Each row comes from the steps of one walk. Every step used is in the known rows, and no mark comes twice. Write the walk behind each row, first mark first.
Known rows:
x/p/g/t: [-0.94 -1.98 -2.68  1.13  2.53 -3.45  0.14 -0.19 -2.55 -3.27  2.67 -1.83
  0.03  2.05  1.12  0.11 -1.57 -0.09 -1.36  1.12 -1.06  0.90  0.78 -2.33
 -0.03 -1.01 -2.03 -1.44]
v/h: [ 0.56  0.16 -0.91  0.20 -1.36 -1.81  2.24  1.02 -0.23 -4.54 -2.36 -2.25
 -1.16 -1.60 -2.08  1.33 -1.24  2.02 -0.73  2.06 -0.58  1.41 -0.07  1.26
  1.75  2.03 -0.12  0.28]
y/v/t/g: [-0.15 -1.31 -1.16  1.93  1.67 -1.62 -0.38 -0.73 -4.39 -2.68  2.14  0.36
  1.32  3.26 -0.77 -2.39 -0.26 -2.68 -2.48  2.10 -3.46  1.30  2.60 -1.43
 -0.38  0.62 -0.86 -0.94]
y/v/t/g/p/a/q: [-0.21 -3.32  0.25  2.95  1.03 -3.78  0.36 -2.04 -3.53 -1.51  2.38  0.75
  0.58  0.03 -0.47 -1.57  1.79 -6.40 -7.22  2.30 -3.41  2.37  1.85 -4.55
 -0.41  3.88  0.88 -1.09]
y/v/a/q/j: [-0.67  0.50  2.45  1.76  0.58 -4.23 -2.25 -1.30 -1.24 -2.88  0.05  0.59
  0.17  0.46 -1.94  1.37  0.83 -6.93 -6.88  3.42 -0.53  1.12  0.00  0.31
 -5.17  3.22  3.13 -1.59]
j/q/a: [-2.85 -1.27  1.30  1.07 -2.57 -2.45 -1.17 -2.41  1.39 -2.60  2.50  0.13
  0.14  0.33 -0.65  1.47 -0.60 -1.07 -4.14  0.83 -2.11  1.16 -0.48  1.10
 -2.57  0.27 -0.35 -2.12]
v/t/g/p/x: [ 2.20 -1.44 -0.40  1.71  0.53  0.80  1.35  1.65 -1.80 -1.40  1.56 -0.79
  0.32  0.17  1.03 -2.71  2.64 -3.09 -4.25  2.14 -4.67  1.57  3.09 -2.87
  1.92  3.29  1.65 -2.05]
y/v/t: [-2.25  0.15  0.78 -1.23  1.07 -1.87  0.97 -0.09 -5.74 -2.19  0.67 -0.51
  0.84  0.08 -3.46 -1.79 -0.10 -1.40 -2.53  0.14 -1.84  1.39  3.66 -1.71
 -1.63  0.99 -0.11 -1.09]
q/a: [-1.48 -0.02  2.73  1.42 -1.31 -1.86 -1.10 -0.99  0.33 -4.49  1.78  0.29
 -0.71 -0.42 -0.60  1.94  1.23 -1.06 -1.67  1.32 -2.48  1.51 -0.22  1.20
 -2.08  1.12  0.81 -2.18]
p/a/q: [-0.78 -1.38  1.18  2.39 -1.29 -3.45  0.34 -2.18 -0.38 -0.77 -0.63 -0.04
  0.32 -1.45 -0.19  0.35 -0.77 -3.61 -5.74  1.68 -2.25  3.27  0.26 -1.94
 -1.40  4.50  1.19  0.41]
g/p/a/q/j: [ 0.06 -1.02  0.58  3.59  0.19 -4.42 -1.18 -0.39 -0.66 -2.72  0.77  0.51
 -1.15 -0.23  0.21  1.44  2.43 -5.55 -6.13  2.68 -2.32  1.46 -0.20 -1.61
 -2.74  4.10  3.24 -1.39]
p/a/v: [-2.93  1.63  2.38  1.46 -1.49 -2.37  0.17 -1.73 -1.01 -0.61  1.77  0.11
 -1.05 -0.01  1.10 -0.16  1.55 -1.54 -1.63 -0.31 -0.68  2.34  1.72 -1.31
 -0.74  2.95  2.83 -1.94]
y/v: [-1.02  0.84  1.85  0.10  2.09  0.06  1.66 -0.33 -4.14  0.56 -0.11 -0.22
  1.59  1.11 -3.87 -2.13  0.41 -3.44 -1.62  0.14 -0.43  2.12  1.24  0.29
 -1.08  0.69  1.75 -1.39]
j/q/a/v/t/g: [-2.56 -1.48 -0.67  2.42 -1.66 -3.21 -2.21 -3.25 -1.21 -3.46  3.75  0.63
  0.37  3.79  1.48 -1.05 -0.24 -1.39 -3.62  1.66 -3.86  0.42  2.04 -1.12
 -1.17  0.25 -1.03 -3.04]
a/q: [-0.37 -0.69  0.93  1.83 -0.91 -1.71  0.59 -2.28 -0.65 -0.10 -2.62 -0.58
  1.20 -0.15 -1.69 -1.32 -1.59 -2.71 -4.75  1.64 -2.18  2.39 -0.27 -0.05
 -0.56  2.97  1.17 -0.78]
j/q: [-2.22 -1.25 -1.11  0.58 -2.11 -1.15  1.25 -1.78  0.50  1.22  0.12 -1.00
  1.27  0.82 -1.09 -1.69 -3.11 -0.37 -4.34  0.43 -1.31  1.54 -0.03  0.82
 -0.23  0.46 -0.25 -0.24]
x/p: [ 0.30  0.62 -0.99  1.80  0.84 -0.79  1.02  1.77 -1.59  0.64 -1.12 -3.66
 -0.61  1.66 -1.78  0.53  0.04  3.03 -1.20  1.25  2.11  1.99 -0.69 -0.04
  1.37 -1.10  1.55 -0.88]
p/g: [-0.31 -1.61 -1.70  2.13 -1.71 -1.01  0.74 -0.20 -0.86 -3.06  1.74 -0.73
  1.23  1.12  0.22 -0.15 -2.16 -2.68 -0.84  2.04 -3.30  1.63  0.95 -0.84
 -0.82  2.36 -0.62  0.48]
t/g/p/a/v/y: [ 0.56  0.30  0.67  3.28 -1.16 -0.74 -0.57  0.00  2.51 -1.95  3.55  0.14
 -0.91  1.69  1.92  0.18  1.28 -5.17 -2.25  2.21 -0.60  0.79 -0.43 -2.39
  2.50  3.48  0.82 -1.21]
y/v/a/q: [-1.13 -0.67  3.22  0.62 -0.05 -2.88 -0.15 -2.75 -1.70 -0.90 -0.12  0.05
  1.43 -1.04 -2.61 -0.86 -0.71 -6.56 -7.21  2.82 -0.23  2.47  0.65 -0.57
 -2.84  3.49  1.62 -0.84]
x/p/a/q: [-0.21 -1.22  0.21  2.83 -0.41 -3.72  0.29 -1.01 -0.85  0.57 -0.98 -1.87
 -0.10 -0.39 -0.75  1.30 -0.21 -1.60 -5.82  1.83  0.16  3.25 -0.43 -2.64
 -0.76  2.85  1.56 -0.02]
h/v/t/g/p: [ 0.12 -2.16 -1.20  2.95  2.23 -0.38  0.69  0.38 -3.99 -2.29  3.38  0.50
  0.51  1.47  1.59 -3.42  2.55 -2.37 -2.20  2.16 -4.39  0.84  1.90 -3.12
  2.61  0.49  0.46 -2.61]
q/a/v/t/g: [-1.60 -0.64  0.19  2.63 -0.85 -2.89 -2.18 -2.34 -2.01 -4.79  3.26  0.74
 -0.17  3.39  1.53 -0.70  1.01 -1.30 -2.08  1.95 -4.14  0.67  2.26 -1.12
 -0.86  0.81 -0.38 -3.08]

Which walk is each row?
[-0.75 -2.49 -0.47  3.30  1.33 -2.40  0.50  0.41 -3.33 -2.57  4.97  1.04
 -0.46 -0.41  3.15 -0.91  3.04 -3.17 -3.05  1.90 -3.91  2.16  2.33 -5.02
  0.90  2.41  0.66 -0.83] | h/v/t/g/p/a
[-0.44  0.20  1.76  2.26 -0.71 -4.48 -2.52 -1.14  0.34 -3.70 -0.19  0.24
 -0.61 -0.13 -0.49  1.80  0.26 -5.32 -6.60  3.83 -1.07  1.03 -0.44  0.73
 -4.49  3.64  2.71 -0.98] | v/a/q/j
[ 1.75 -2.66 -1.37  3.96  1.40  0.17  1.41  0.36 -1.50 -2.05  2.85  0.17
 -0.20  1.97  1.08 -3.16  2.33 -3.15 -2.32  2.73 -3.37  1.16  0.12 -0.58
  3.65  1.21  1.53 -1.63] | t/g/p
[ 0.95 -2.95 -1.94  2.92  1.07 -1.07  0.91  0.43 -2.99 -3.55  3.28  0.01
 -0.57  1.48  0.98 -3.13  2.21 -2.16 -2.95  2.69 -4.16  0.75  1.72 -2.01
  3.24  1.28  0.29 -1.69] | v/t/g/p
[-0.97  1.72  0.24  0.10 -1.85 -2.01  1.65 -0.56 -0.44 -3.57 -1.93 -2.05
 -1.28 -0.61 -1.63  0.80  0.00  1.69 -0.10  0.98 -0.07  0.98  0.54  0.88
  1.61  1.82  1.21 -1.96] | a/v/h
[-0.05 -2.00 -1.11  2.85  0.80 -1.21  0.62 -0.50 -3.13 -2.99  3.59  0.17
 -0.58  2.21  1.21 -3.53  2.98 -2.44 -2.53  1.92 -3.67  0.44  2.14 -2.19
  3.08  1.17  1.11 -3.22] | a/v/t/g/p
[-3.21 -0.16  1.00  0.22 -1.11 -3.50  0.44 -0.80 -3.65 -3.31  2.97 -0.21
 -1.75 -1.20  0.76 -0.98  2.56 -0.65 -2.88 -0.12 -2.22  1.29  4.10 -3.79
  0.13  2.78  1.25 -2.45] | g/p/a/v/t
[-2.46  0.62  0.74  0.12 -3.16 -3.25  0.24 -2.13  1.05 -4.25  0.21 -1.42
 -1.26 -0.28 -1.41  2.36  0.02  1.04 -1.94  0.79 -0.38  0.50  0.02  1.04
 -0.15  1.07  0.27 -3.21] | j/q/a/v/h
[-4.36  1.03  2.76  0.96 -2.79 -2.30 -1.35 -3.88  0.60 -1.02  2.45  0.26
  0.00  1.56 -0.32  0.15  0.81 -1.36 -2.95 -0.60 -1.20  0.83  0.48  0.75
 -2.07  0.35  1.64 -4.64] | j/q/a/v
[-3.25  2.04  3.86  1.20 -1.78 -1.75 -1.37 -2.72 -0.32 -2.60  1.74  0.43
 -0.70  1.04 -0.23  0.58  2.27 -1.27 -0.86 -0.16 -1.47  1.02  0.66  0.77
 -1.76  1.02  2.53 -4.68] | q/a/v
[-1.48 -0.32  1.18  3.28 -0.28 -2.06  0.30 -1.53 -1.43 -1.06  4.05  0.65
 -1.19  1.26  2.41 -1.54  3.53 -3.38 -2.24  0.80 -1.82  1.84  1.53 -2.35
  1.40  2.67  2.97 -2.92] | t/g/p/a/v
[ 0.31 -1.42 -3.01  2.67 -0.71 -1.29  0.70  1.16 -1.34 -1.45  1.35 -3.03
  0.69  2.52 -0.46  1.12 -1.43 -0.15 -0.92  2.21 -0.39  1.62  0.10 -1.68
  0.01  0.26 -0.22 -0.01] | x/p/g
[-0.11  2.24  1.40  1.08  0.31  1.62 -0.14  1.18  1.07  0.00 -0.32 -0.46
  1.63  0.16 -0.09  0.13 -1.71 -2.69 -0.40  1.38 -0.64  1.03 -1.17 -1.38
  0.72  1.26 -0.25 -0.60] | h/v/y
[-1.40 -0.82 -0.83  2.81 -0.71 -3.30 -1.19 -1.73 -2.45 -3.50  3.27  0.55
 -0.34  2.66  2.33 -1.16  0.53 -1.46 -2.53  1.79 -3.56  1.49  2.82 -2.43
 -0.19  1.98 -0.25 -1.39] | p/a/v/t/g
[-0.04  0.50  0.63  2.74 -0.04 -3.34 -1.69 -0.91 -0.40 -2.01 -1.91 -0.05
 -0.01  1.14 -1.31  0.90  0.11 -3.96 -4.84  2.46 -2.06  1.08 -0.79  0.84
 -3.34  2.81  2.70 -1.60] | a/q/j
[ 0.07 -3.55 -0.38  3.50 -0.36 -4.03  0.14 -1.85 -1.88 -2.46  2.06  0.43
 -0.11 -0.48  1.07 -0.96  1.21 -4.78 -6.98  2.78 -3.98  2.40  1.44 -4.11
  0.33  4.37  0.51 -0.57] | v/t/g/p/a/q
[-1.50 -3.00 -0.83  2.89 -0.53 -2.31 -0.47 -2.04 -1.74 -3.36  5.33  0.67
 -0.44  2.43  1.29 -2.36  2.80 -2.89 -4.29  1.72 -4.05  0.00  1.78 -2.18
  1.61  0.48  0.39 -4.15] | j/q/a/v/t/g/p
[-0.99 -0.73 -1.61  3.16 -0.07 -3.37 -1.31 -0.84 -2.74 -2.52  3.07 -0.90
 -0.73  3.49  1.89 -0.35  0.97  0.22 -2.65  1.92 -1.70  1.49  2.29 -2.92
  0.38  0.59  0.03 -1.70] | x/p/a/v/t/g
[-4.02  1.06  2.45 -0.35 -1.96 -3.34 -1.40 -2.03 -2.61 -4.68  2.04 -0.01
 -1.16  0.12 -0.52  0.37  1.50  0.33 -1.83 -0.13 -2.59  0.59  3.26 -1.33
 -2.06  1.20  0.50 -3.84] | q/a/v/t
[-1.78 -0.02  3.19  1.17 -0.34 -2.30 -0.74 -2.65 -1.07 -0.44 -0.44  0.28
  1.73 -1.69 -0.04 -0.51 -1.08 -4.67 -5.98  2.77 -1.38  2.48  0.15 -1.51
 -2.70  2.92  1.41 -1.25] | h/v/a/q
[-0.44  2.61  1.65  1.02 -1.96  0.28 -0.29 -0.20  2.53 -1.14 -0.03 -0.87
 -0.15  1.27 -0.61  0.02 -1.06 -2.87 -0.83  1.04  0.46  0.56 -0.68  0.08
  1.44  2.38  0.88 -1.47] | a/v/y
